Each row was made from one small tree. The marks that hang from a mark follow it in brackets, in the order of their numbers. Every link used is in the known rows. Write each row's tree.
(in the rows, 128 means zero)
Known rows:
z734{z674{z502{z5}}}: [139  86 172 125 129 173 139  88 114 112  99 125 143 132 132 132 142  74
 140 136 159 133 117 115 136 169 162 142 150 143 113 135 172 121 133 137
 137 133 133 197 160 101  81]
z217{z502{z5 z784} z672}: [193 105 122 132 139 177 159 140 163 147 106 158 100 216  73 126  96 108
 159 112 176 116  80 121 162 100 150 172 173  48 177 125 139 103  69 118
 100 149 188 131 152 144  83]
z674{z502{z784}}: [122  97 180 117 143 171 166  90 119 125 131 123 112 178 132 163 117  69
 143 164 181  69 114 109 141 157 153 148 152 105 111 111 160 145 142 124
 141 134 121 155 135 128 101]
z217{z672}: [170 131 176 140 141 164 140 106 130 150 125 124  86 172 127 141 101  89
 135 160 153  98  95 125 121 139 148 149 148 117 147 127 152 124 146 148
 117 156 140 144 128 162 100]
z24{z5{z502}}: [149 196 153 118 127 175 177 149  96  86 120  83 133 123  86 108 130  84
 114 141 165  99  88 160  87 165 162 161 148  74 127 153 163 168 158 171
 103 144 163 177  99 159 130]
z987{z502{z5}}: [136 151 147 148 156 179 175 146 154 123 100 123 124 145  83 140 127  88
 159 103 170 110 103  86 144 148 143 143 147  97 115 136 141 113 151 139
 106 121 159 171 154 123  98]
z674{z734{z144}}: [146 135 175 166 111 136 122  95 147 126 137 115 115  88 141 129 117 125
 119 136 112 139 164 133 120 140 142 118 126 149 133 128 158 114 145 182
 135 168 122 144 139 172  70]
z217{z502{z5 z674 z784}}: [168 154 123 137 134 167 172 126 152 172 142 136  90 178  79 131 101 110
 157 116 174 111  99  99 147 123 116 177 140  63 137 126 123 147 121 141
 101 130 166 126 149  91 102]
z103{z674}: [140 122 183 153 147 156 129  98 122 121 126 120 103 111 138 127 114  92
 128 159 129 104 133 123 113 140 129 141 133 144 125 133 170 130 156 159
 130 152 126 158 132 126  92]
z674{z502}: [125 118 181 124 145 174 155  90 111 122 119 102 112 151 143 156 131  63
 146 167 176  79 110 101 128 182 155 141 149 133  98 119 158 141 165 130
 141 130 121 181 139 122  99]
z5{z502{z674 z784}}: [143 184 160 114 125 155 175 141 109 129 178 107  65 173 104 131  96 111
 128 168 168  82  88 138 115 134 135 177 126  72 132 118 125 191 175 161
 124 137 133 108  81 121 124]
z5{z502{z674{z103 z734} z784}}: [140 177 165 115  96 138 147 136 111 125 187 125  65 138 125  98 103 138
 108 162 139 122 123 144 128 132 126 157 121  88 138 115 130 172 169 171
 140 152 130  81  64 116 115]
z734{z144{z58} z674{z502}}: [149  37 191 141 124 144 101  72 136  83 126 133 131 102 148 133 120 110
 109 141 126 182 185 155 158 131 184 125 138 183 140 142 167  98 102 161
 146 156 112 175 166 146  43]
z530{z502{z674{z734}} z957{z599}}: [120 193 187 187 142 160 101 146 162 134 144 124  46  97 144 115 131 143
 173  67 101  29 141 137 110 176  74 176 122  91 149  76 157 145 171 169
 180 176 156  84 110 102 132]
z103{z674{z502 z734{z144}}}: [126  75 182 140 124 150 105  81 121  94 128 129 117  96 162 106 112  99
 110 147 113 147 166 136 145 145 146 121 141 167 125 122 178 104 119 163
 153 157 123 148 142 121  61]
z58{z144}: [151 136 175 160 132 143 136  93 145 120 141 107 109 108 120 144 116 110
 131 145 137 113 144 126 124 139 144 132 129 147 127 137 150 119 147 163
 120 154 118 165 151 170  83]
z223{z957}: [132 169 189 167 156 161 129 123 150 124 129  98  97 119 133 146 134 112
 160 123 150  49 114 123 104 173 113 139 128 110 119 100 173 140 168 143
 133 155 131 154 120 139 126]
z217{z502 z672}: [190 114 156 144 154 174 139 134 150 140 112 135  71 187 110 133  95  98
 148 147 166 105  86 120 139 122 155 157 161  93 163 124 127 111 113 131
 111 157 171 140 128 151  85]
z957{z599}: [131 161 180 174 159 160 123 129 147 128 130  97 100 124 133 153 136 102
 163 119 143  51 114 119 114 175 117 148 136 112 121  98 169 141 168 132
 126 160 127 163 122 138 117]
z5{z502{z784}}: [143 159 162 122 131 160 175 152 120  96 143 108  94 169  97 141 116 110
 139 162 171  70  90 143 113 129 159 165 143  67 142 120 142 167 156 144
 128 145 139 139  88 162 109]
z24{z5{z502} z47}: [157 224 140 113 132 193 187 142  75  79 101  73 159 100  56 100 130  68
  92 120 169 133  92 170  76 187 158 166 154  58 123 174 187 181 141 183
  67 152 190 186  97 172 158]
z734{z144{z58} z674{z103}}: [165  63 196 158 105 121  79  79 149  96 140 150 119  66 148 110 126 149
  92 135  96 215 215 162 151 112 160 114 122 190 154 153 167  89 114 177
 141 178 108 148 146 158  48]
z5{z502{z674{z103} z784}}: [143 181 166 109 112 147 159 137 106 127 184 119  60 158 115 113 105 126
 116 168 158 106 107 139 125 133 128 167 125  82 132 119 129 183 176 159
 131 144 128  94  69 112 125]
z674{z103 z502{z784}}: [122  92 190 109 123 158 140  85 115 123 141 143 103 154 148 135 131  93
 123 164 166 107 145 110 156 157 142 134 149 120 111 113 166 133 144 120
 153 146 113 133 117 115 102]
z24{z5{z502{z674{z734}}} z47}: [154 241 138 112 115 182 178 131  70 103 131  75 139  87  70  81 112  79
  77 120 152 154 103 169  80 189 138 168 138  68 119 169 176 191 151 207
  71 152 187 151  87 142 163]
z217{z502{z5}}: [172 150 126 152 141 176 160 139 156 136  94 116 119 147  84 133 135 102
 170 114 171 110  96  98 130 144 142 157 154  84 133 137 137 120 123 129
 104 136 171 182 161 125  84]
z103{z674{z734}}: [135 118 180 161 128 145 114  97 128 119 129 127 111  86 151 109 112 108
 117 151 105 123 152 128 117 138 127 129 129 153 131 128 172 116 146 175
 140 163 127 142 125 130  80]
z524{z784}: [149 119 184 145 146 165 149 114 145 141 130 122  76 163 111 153 103  89
 135 156 167  98 113 112 128 140 131 151 146 111 129 125 156 146 122 154
 111 157 124 139 128 150 110]
z144{z58}: [152 130 171 162 133 143 134 101 148 126 131 111 116 110 124 148 120 112
 137 153 136 113 151 125 118 136 150 143 130 140 136 143 153 123 150 164
 124 150 121 167 147 166  83]
z987{z502}: [128 140 179 153 170 172 166 139 148 119 118 121  96 143 111 154 113  83
 145 134 165  89 115  93 136 145 145 136 139 115 113 127 130 123 173 146
 117 131 142 153 125 138 102]
z674{z103 z734{z144{z58}}}: [152 114 181 164  85 113  85  88 155 114 151 140 114  52 155  96 128 162
  95 134  85 197 217 146 145 127 139 103 121 173 146 138 163  89 129 184
 147 182 112 121 130 168  57]
z599{z957}: [138 160 188 169 156 158 137 134 147 118 131 100  98 108 134 142 132 111
 153 125 149  54 109 133 105 174 123 144 127 106 123  99 172 142 166 142
 125 157 120 157 118 137 123]
z987{z502{z5 z674{z103 z734}}}: [132 170 150 141 122 157 148 130 144 152 144 140  95 113 112  97 115 116
 127 102 139 161 137  86 159 152 110 136 126 119 110 132 130 118 164 166
 118 128 151 114 130  78 104]
z987{z502{z5 z674{z103}}}: [135 173 152 135 137 166 159 130 140 155 141 135  90 134 100 112 117 104
 135 108 158 146 122  81 156 153 112 145 129 112 105 136 128 128 172 154
 109 119 149 126 135  75 113]
z530{z502{z5 z674 z784}}: [150 183 141 138 113 175 173 106 146 177 137 163  88 164  84 133 118 115
 168 109 149  84 120 101 118 124 109 192 136  63 151 139 137 161 156 170
 147 148 168 104 161 101 122]
z217{z502{z5 z784{z524}} z672}: [200  80 119 121 149 177 160 135 168 148  96 173  78 244  68 118  84 111
 155 119 182 123  77 124 174  95 148 175 186  38 190 111 142  92  54 119
  95 145 195 119 146 134  73]
z530{z502{z5 z674} z957{z599}}: [132 209 155 177 143 175 122 154 163 141 125 121  68 119 106 117 148 135
 195  41 125  35 115 125 115 180  73 193 134  67 146  89 166 145 156 149
 161 157 172 113 143  86 137]
z103{z674{z502}}: [125  92 185 130 149 169 130  88 107 107 120 120 110 129 151 128 119  71
 129 165 147 102 129 116 132 159 143 140 146 149 111 124 173 128 145 141
 144 140 124 168 137 104  88]
z5{z502{z674}}: [146 205 162 121 126 159 164 141 101 126 165  86  66 146 115 124 110 105
 132 170 163  91  83 131 102 158 137 170 124  99 120 127 123 187 199 167
 123 133 134 134  85 116 122]

Write each row's tree:
[144 168 141 130  81 136 144  90 135 187 174 154 104 127 114  94 110 138
 118 115 127 159 149 110 150 134  91 151 119  97 129 126 155 141 139 171
 124 146 134  86 134  83 109] | z502{z5 z674{z103 z734} z784}
[156 241 144 103 117 183 174 129  65 104 134  82 131  91  69  78 121  81
  74 125 160 162 107 166  85 190 134 168 139  70 115 174 177 194 158 195
  70 151 182 150  82 134 170] | z24{z5{z502{z674{z103}}} z47}
[154 182 142 142  77 132 120  86 134 174 164 131 105  85 125  83 124 143
 113 108 111 198 162 114 142 153  99 135 114 141 120 139 155 127 151 185
 123 148 131 115 150  88  91] | z502{z5 z674{z103 z734{z144}}}
[149 135 159 111 141 160 176 147 125  97 133 123  73 197  93 134 104 113
 135 170 177  78  87 147 125 124 157 168 157  56 154 107 144 155 141 146
 124 141 146 126  82 153  99] | z5{z502{z784{z524}}}
[142 187 173 156 112 163 140  98 138 167 145 145  66 114 132 125 115 117
 148 138 119  88 141 104  99 145 113 168 121 115 141 134 126 157 193 195
 166 163 152 100 132 111 115] | z530{z502{z674{z734}}}
[127 124 148 129 107 168 146  95 124 122 105 113 148 122 133 118 144  85
 146 126 151 124 122 102 139 183 150 133 153 125 108 122 171 114 130 142
 142 132 140 179 160 113  79] | z674{z502{z5} z734}
[150  33 199 134 107 133  81  68 134  81 134 150 125  83 161 110 131 128
  94 141 114 213 210 156 170 131 174 113 136 196 139 144 171  88 103 158
 154 165 106 158 152 136  44] | z734{z144{z58} z674{z103 z502}}
[147 191 159 129 106 144 144 136 112 116 173  94  72 120 124 107 105 127
 116 156 136 127 114 147 112 147 140 154 119 113 131 125 127 169 177 185
 131 147 133 119  89 129 101] | z5{z502{z674{z734{z144}}}}
[127 119 158 122  87 155 121  90 121 120 115 134 140  99 148  91 158 109
 126 126 136 163 153 104 155 183 139 118 149 141 108 125 176 101 132 138
 154 144 132 157 142  99  79] | z674{z103 z502{z5} z734}
[148 176 134 128 116 157 178  97 131 192 163 130 104 171  87 135 101 104
 144 122 163 109 105 103 135 136 102 175 126  76 122 129 149 164 147 158
 104 126 139 120 154  91 121] | z502{z5 z674 z784}
[193 146 120 138 120 167 137 128 149 174 132 142  77 173 101  95  88 116
 143 114 149 153  89 113 153 128 127 167 150  88 160 127 123 113 104 153
 104 145 184 114 144  99  87] | z217{z502{z5 z674{z734}} z672}
[150 153 178 152  89 116  98  76 136 161 189 131  76  72 158  95 102 149
  91 145  96 188 195 131 140 138 109 126 102 170 128 135 142 130 164 199
 137 164 108  92 122 115  85] | z502{z674{z103 z734{z144{z58}}}}
[156 243 139 107 128 189 187 132  66 105 129  71 135 104  61  93 114  69
  84 124 167 142  91 165  78 190 139 176 141  62 115 172 175 200 158 197
  63 145 186 162  92 140 170] | z24{z5{z502{z674}} z47}
[150 119 171 172 105 125 110  93 158 116 141 120 122  76 138 124 114 139
 114 133 101 159 186 144 130 126 150 119 124 158 146 135 158 102 127 188
 136 171 120 143 148 182  57] | z674{z734{z144{z58}}}
[132 184 158 185 149 181 122 166 175 108  90 123  99 115  99 126 168 134
 206  36 128  24 116 131 113 175  97 181 150  62 155  92 181 121 136 132
 165 166 177 144 150 126 121] | z530{z502{z5} z957{z599}}
[139 178 182 145 100 132 118  83 119 177 181 124  69  90 162 102 110 125
 104 158 114 145 157 109 122 161  97 133 105 153 110 125 139 150 195 187
 138 154 112  97 103  93 112] | z502{z674{z103 z734}}
[124  98 156 115  85 151 132  89 128 123 127 154 139 126 138  97 143 116
 124 123 141 153 157 111 168 158 137 125 153 114 120 116 178 105 110 132
 154 148 132 131 139 105  82] | z674{z103 z502{z5 z784} z734}
[154 207 139 108 131 190 196 141  81  82 111  89 158 122  47 106 118  73
  91 118 174 125  96 176  86 166 157 171 157  37 133 167 188 183 123 179
  67 155 191 165  94 178 159] | z24{z5{z502{z784}} z47}
[149 172 142 122  99 146 159  92 129 190 171 147  97 151 100 113 113 122
 129 122 151 141 130 104 147 136  93 163 123  89 123 131 153 155 149 155
 113 135 132 102 140  80 120] | z502{z5 z674{z103} z784}
[120 177 186 174 156 165 124 146 165 140 155 139  41 144 122 137 119 137
 179  70 125   4 131 139 122 152  73 192 128  57 157  71 157 159 155 151
 172 172 155  71 110 106 144] | z530{z502{z674 z784} z957{z599}}
[145 166 181 147  94 124 108  78 127 168 187 127  70  82 159  99 105 138
  95 148 105 172 177 123 133 150 103 126 104 163 118 128 142 140 178 194
 137 161 110  93 114 107  97] | z502{z674{z103 z734{z144}}}
[164 159 162 144 136 156 136 116 137 163 154 125  57 133 127 120 109 114
 133 151 154 125 126 100 135 146 113 152 126 117 122 127 114 147 166 152
 119 144 143 120 113  90 105] | z217{z502{z674{z103}}}
[130 104 158 104 109 165 150  91 121 127 123 146 131 157 121 121 146  96
 138 132 172 129 134 103 164 161 139 141 157 103 113 123 176 121 122 113
 141 135 130 151 146 100  96] | z674{z103 z502{z5 z784}}
[140 157 182 128 117 138 147  83 122 184 193 144  62 149 134 129  94 118
 111 162 145 114 144 112 137 132  97 154 113 111 121 119 140 168 176 164
 128 149 111  80 104  97 127] | z502{z674{z103} z784}
[133  75 184 135  87 129  87  75 136  95 144 139 121  74 171  96 133 136
  97 142 108 194 211 138 168 151 156 102 137 180 128 128 169  87 115 161
 165 166 110 134 137 140  51] | z674{z103 z502 z734{z144{z58}}}
[149 157 163  98 122 147 160 132 111 128 174 135  38 185 111 105  93 128
 112 176 164 113 105 142 138 129 126 170 138  71 145 106 132 171 162 160
 127 139 136  82  63 104 114] | z5{z502{z674{z103} z784{z524}}}
[187  93 154 137 153 170 150 133 157 143 124 156  71 215  99 139  80 105
 145 144 171  95  92 128 153  97 153 164 164  66 176 115 129 114  91 125
 111 160 171 114 124 157  87] | z217{z502{z784} z672}
[152 165 169 163 103 149 123  93 153 152 153 151  73  98 129 119 109 138
 138 128 103 125 175 124 115 124 123 163 118 130 157 143 128 139 166 206
 165 171 149  96 148 131  92] | z530{z502{z674{z734{z144{z58}}}}}
[168 129 125 145 140 172 172 138 164 139 107 137 118 175  73 141 120 108
 168 110 177 100 101 105 144 119 140 164 157  57 147 128 139 123 101 123
 106 139 171 156 157 132  87] | z217{z502{z5 z784}}
[186 134 152 142 133 160 127 120 143 170 149 139  48 171 128 108  73 112
 129 146 144 132 100 120 146 125 130 160 141 105 158 118 112 124 126 160
 115 156 167  97 115 114  92] | z217{z502{z674{z734}} z672}
[155 142 138 109 113 147 160  85 135 192 159 166  71 186  95 103  98 126
 123 131 159 149 128 108 162 130  90 167 140  75 138 114 157 139 130 156
 108 130 142  86 132  68 108] | z502{z5 z674{z103} z784{z524}}
[190 138 154 135 149 169 139 122 138 173 147 134  43 190 117 123  75 100
 138 152 163 116  85 115 143 126 131 169 144  98 153 123 111 135 134 148
 107 147 166 109 121 111 102] | z217{z502{z674} z672}
[117  87 188 119  99 145 122  82 122 119 145 151 112 124 165 111 128 112
 110 155 136 132 169 118 161 155 139 118 144 131 119 107 168 116 133 140
 165 159 114 114 109 119  87] | z674{z103 z502{z784} z734}
[128  79 143 111 117 164 157  89 136 126 108 149 127 177 117 118 117  95
 139 130 163 121 124 112 166 153 145 144 170  87 133 101 177 105  94 137
 138 132 148 140 150 110  72] | z674{z502{z5 z784{z524}} z734}
[129 109 148 112 130 177 175  97 123 130 113 126 140 180 105 149 132  73
 157 132 187  90 103 102 149 159 151 155 161  88 113 120 171 134 120 117
 130 123 139 173 165 115  97] | z674{z502{z5 z784}}
[135 176 145 140 151 174 176 134 142 156 135 122  96 149  90 130 108  90
 148 108 168 121 102  80 147 152 118 155 130 102 105 134 125 137 171 156
 102 112 154 141 147  84 113] | z987{z502{z5 z674}}
[148 198 134 146  99 150 150  96 128 184 151 112 111 112 115 107 117 111
 137 118 133 141 118  99 121 165 102 154 118 119 113 134 148 147 166 181
 114 132 140 136 153  86 106] | z502{z5 z674{z734}}
[143  58 196 133 131 156 116  74 122  94 121 128 122 118 150 139 124  91
 115 145 140 157 157 142 145 148 173 125 140 172 123 132 167 114 124 154
 145 153 114 176 154 133  61] | z734{z144 z674{z502}}
[155 146 130 114 129 157 180  90 138 193 151 149  77 205  82 125  87 107
 139 131 171 119 102 106 151 130  99 179 143  63 139 112 153 149 129 160
  98 121 148 104 147  80 108] | z502{z5 z674 z784{z524}}
[158  84 201 150 112 133  94  81 135 108 135 144 110  81 150 117 130 132
  98 140 110 190 187 149 138 130 151 113 125 180 137 142 167 107 136 169
 140 175 109 149 134 145  65] | z734{z144 z674{z103}}
[131  56 204 117 123 155 120  78 113 109 130 156 114 133 158 126 130  95
 111 160 147 139 156 127 153 148 154 130 143 147 122 122 169 122 134 135
 156 154 112 144 119 106  87] | z734{z674{z103 z502{z784}}}
[124  59 180 134 124 147 114  81 126  97 139 146 116 117 153 111 101 104
 108 145 117 139 170 142 156 125 145 127 143 146 135 114 180 108 101 158
 154 161 123 128 139 126  63] | z103{z674{z502{z784} z734{z144}}}
[141 106 179 164 122 138 104  92 136 110 134 130 111  78 149 106 107 120
 109 141  96 149 172 142 126 125 133 121 128 162 139 130 174 107 130 182
 139 170 125 138 137 144  65] | z103{z674{z734{z144}}}
[197 151 121 131 135 176 148 129 144 177 130 136  71 193  90 110  90 104
 151 120 168 138  74 108 150 129 128 176 153  81 155 132 121 125 111 141
  95 136 183 127 149  96  96] | z217{z502{z5 z674} z672}
